Every row comes from one small tree of marks. The marks that hang from a mark follow it in brackets, in alphabetical order. Every link used is in the known rows. Which tree was each row made from?
Known rows
T{E F{W Z}}: [ 14  10   3 -27 -19   5 -36  21  19  13  11 -46   4  35 -14  -7 -10  11
  19  27   9]
T{F}: [ 13 -17 -10   6   0   8  -3   8  15  -2   8 -39 -18  19  -5 -24 -17 -10
   1  10   9]
T{E F{W Z{G}}}: [  7  14  -7 -41 -14   8 -37  27  14   9  13 -42   7  24 -20 -10   3  21
   5  33  15]
K{N{F{Z}}}: [ 22   7  -7  18 -11  21  -2 -34 -13 -33  -3   0 -11  34  -4 -26 -36 -24
   6  11  -1]
K{N{E F L}}: [-32  17   7  32 -28  13  14 -15 -15 -43  12  45 -26   7  12  16 -31 -29
  -6 -16 -35]
Z{F G{T{E}}}: [-18   5   2  -6  21  -2 -17   4  10   1 -31 -23  -4 -19  -1  -9  33  17
 -22  16  28]
F{T{E}}: [-14 -20   6  10  24 -13  -6   6  24  12 -20 -14  16  24  -1  -2   3  15
  -4 -33  23]
G{T{E}}: [ -4 -20   7  16  42 -12  -8   1  35  -2 -26  -5 -10   1  -3   4   4 -13
  27  -6   2]
G{T{F}}: [ 20 -19 -12  14  28  -3  10 -13  21   1  -4 -17 -25   3   5 -16  -4 -10
  13  13  -2]
Z{G{T{E F{W}}}}: [ -7  -4 -19 -22  29   5 -13  23  13   3  -3  -7 -12  -5  -9  -8  20  14
   2  22   6]
T{E F{W}}: [  1   4 -10 -16  -1  16 -34  34  19   8   2 -38 -15  23  -8   5  -2   4
  14   7   8]
G{T{E F{W Z}}}: [ 20   3   0 -14  13  -4 -16  -3  27  12  -3 -22  -5  13  -3  -1   5   8
  29  26   0]
G{T{E F}}: [  6 -13  -9   3  36  -9  -7  -5  40  -3 -21 -16 -18  20   3  -5  -2   2
  19   8   2]
Z{G{T{F}}}: [  4 -17 -21  -5  29   4   6   7  14  -7  -1  -7 -15 -11  -8 -25  10   2
  -5  25   6]
G{T{F{Z}}}: [ 31 -12  -1   9  13 -10  11 -22  24   1   1 -25  -7  10   1 -27  -8  -4
  20  26   1]
B{N{E F{Z}}}: [ 20 -12   5  -6  -1 -20  31 -11   2  14  -8  30   9   6  -4  12 -21  -7
  16 -27 -18]
K{N{F{W} L}}: [-10  16  -6  21 -18  31 -12   4 -36 -40  18  28 -40  -1   7   9 -18 -30
  -7  -3 -27]
B{N}: [ 22 -39  -3   1  28 -11   0  19   8  12 -11   1 -17   6 -22  -2  -9 -22
  11 -35   0]
K{N{E F{Z} L}}: [-19  24  13  22 -44   6  13 -26 -14 -45  18  38  -8  12   5   7 -34 -22
  -3  -1 -30]
N{F{T W} L}: [-15   9  -1  13  -7   4  12   2 -37  -8  18  35  -4 -29  21  33   7   0
 -18 -15 -30]
B{N{F{W}}}: [ 29 -22 -16  -9  23   5   4  11 -23  16 -10  22 -21  -8  -4  16  -6 -20
  11 -26 -16]
Z{F{T{E} W} G}: [-23  16  -1 -22  -4  10 -25  25 -16  24 -10 -26  15 -20   7  -2  47  35
 -37   3  42]
N{E F{T W} L}: [-43  19  13  18 -29  -3  29   1 -25  -1  26  57   7 -38  35  53   7   3
 -12 -28 -40]
Z{F{W} G}: [-14  12   2 -10 -16  23 -22  33 -24  15   9 -31  -5 -40  -1 -10  38  -2
 -28  21  28]

Write each row's tree
[  9   6  17 -15  -9  -7 -21   7   5  34  10 -21  35  13  -4   0  16  19
  13  -3  26] => F{T{E} W Z}
[ 19  -8   0  -4  22 -15  -8 -15  43  -1 -14 -25  -4  27  -4 -11  -6  14
  25  20   6] => G{T{E F{Z}}}
[-30  27   3  21 -32  24   6   0 -30 -32  26  49 -30  -9  17  26 -18 -31
   0 -14 -33] => K{N{E F{W} L}}
[ 21  -1  14  -2 -14   0  -4   2 -13  38  27 -21  33  -3  -1 -11  14   7
  11   3  23] => F{T W Z}
[-12  11  -3  28 -16  22  17 -22  -8 -28  -2  27 -17  18  12  -1 -32 -28
   4 -13 -11] => K{N{E F}}
[ 13   2   6 -19 -22  11 -18  28 -13  16  35 -25  19 -21 -21 -19  15 -12
   8  28  11] => F{W Z{G}}
[  1   4 -16  21  10  17  -3 -30 -11 -27 -23  13 -13  43   7  -9 -23  -2
  -7 -16   7] => K{N{F{T{E}}}}
[-10   0   0   3  15   0  -2  -1   2   2 -19 -22  -5 -32   5 -19  33   5
 -24  22  23] => Z{F G{T}}
[  9 -20  -3   3  10 -16  32  -2  -1  11 -15  36  -5   0   2  21 -16 -13
  11 -38 -22] => B{N{E F}}
[  8 -11   2  -8  -3 -16   8 -11   5  11  10 -15  44   9 -14 -35  10  24
 -16   9  30] => F{T Z{G}}
[ -3  25   4  -9 -31   7  21   0 -16   9  22  19  30 -27   7  16  -1  -4
  11  14 -13] => N{E F{W Z{G}}}
[ -1   9   4 -30  -7  -5 -24  18  -3  28  12 -14  44   7 -12  -8  25  32
  -2  10  31] => F{T{E} W Z{G}}
[  1  12  13  14 -26  -9  34 -25   5  -2   5  12  29  -3  10  10 -26  -9
  15  -2 -18] => N{E F{Z}}
[-15  10  11   7 -11 -22   5 -26  -4 -22  -3  19  24  11   7  19 -15  23
 -17  -8 -20] => N{F{T{E} Z} L}
[ 38 -20 -20 -14  29 -17  16 -17  -5   3 -18  27   0   1 -12  -8  -6   2
   6  -3 -13] => B{N{F{Z{G{T}}}}}
[-16   0   2  -3  -1   2  -1   3 -11  14 -14 -26  15 -16   4 -24  34  28
 -47   6  44] => Z{F{T} G}
[ -1  -8  13  -4 -18 -28  26  -8  -5  -6   5  49   2  -8  -4  29 -23  -8
   3 -28 -40] => B{N{E F{Z} L}}
[-44  10  13  25 -22 -15  42 -16  -7 -14  11  54  13 -21  32  40 -10   8
 -19 -33 -35] => N{E F{T} L}
[-14   9   0  16 -14  15   0  12 -31 -18  23  26 -18 -35  11  35  -3 -21
  -8  -5 -40] => N{F{W} L}
[ 39 -22  -9  -7  15 -12  15 -12  -5   6 -16  12  -1  13 -14  -2 -21 -11
  12 -18 -12] => B{N{F{Z}}}
[  5  -6   4 -10  11 -17  -8  -3  24  -6  -5 -16  20   3 -24 -27   3   6
  11  24   9] => F{Z{G{T{E}}}}
[-14  -1  18   9   2  -6 -10  -6  10  13 -27 -37  12   9  11  -5  15  24
 -23 -18  41] => Z{F{T{E}}}
[-17  17   3 -18  12   9 -28  21  -6  15 -15 -20  -6 -35   6   4  46  14
 -13  21  28] => Z{F{W} G{T{E}}}
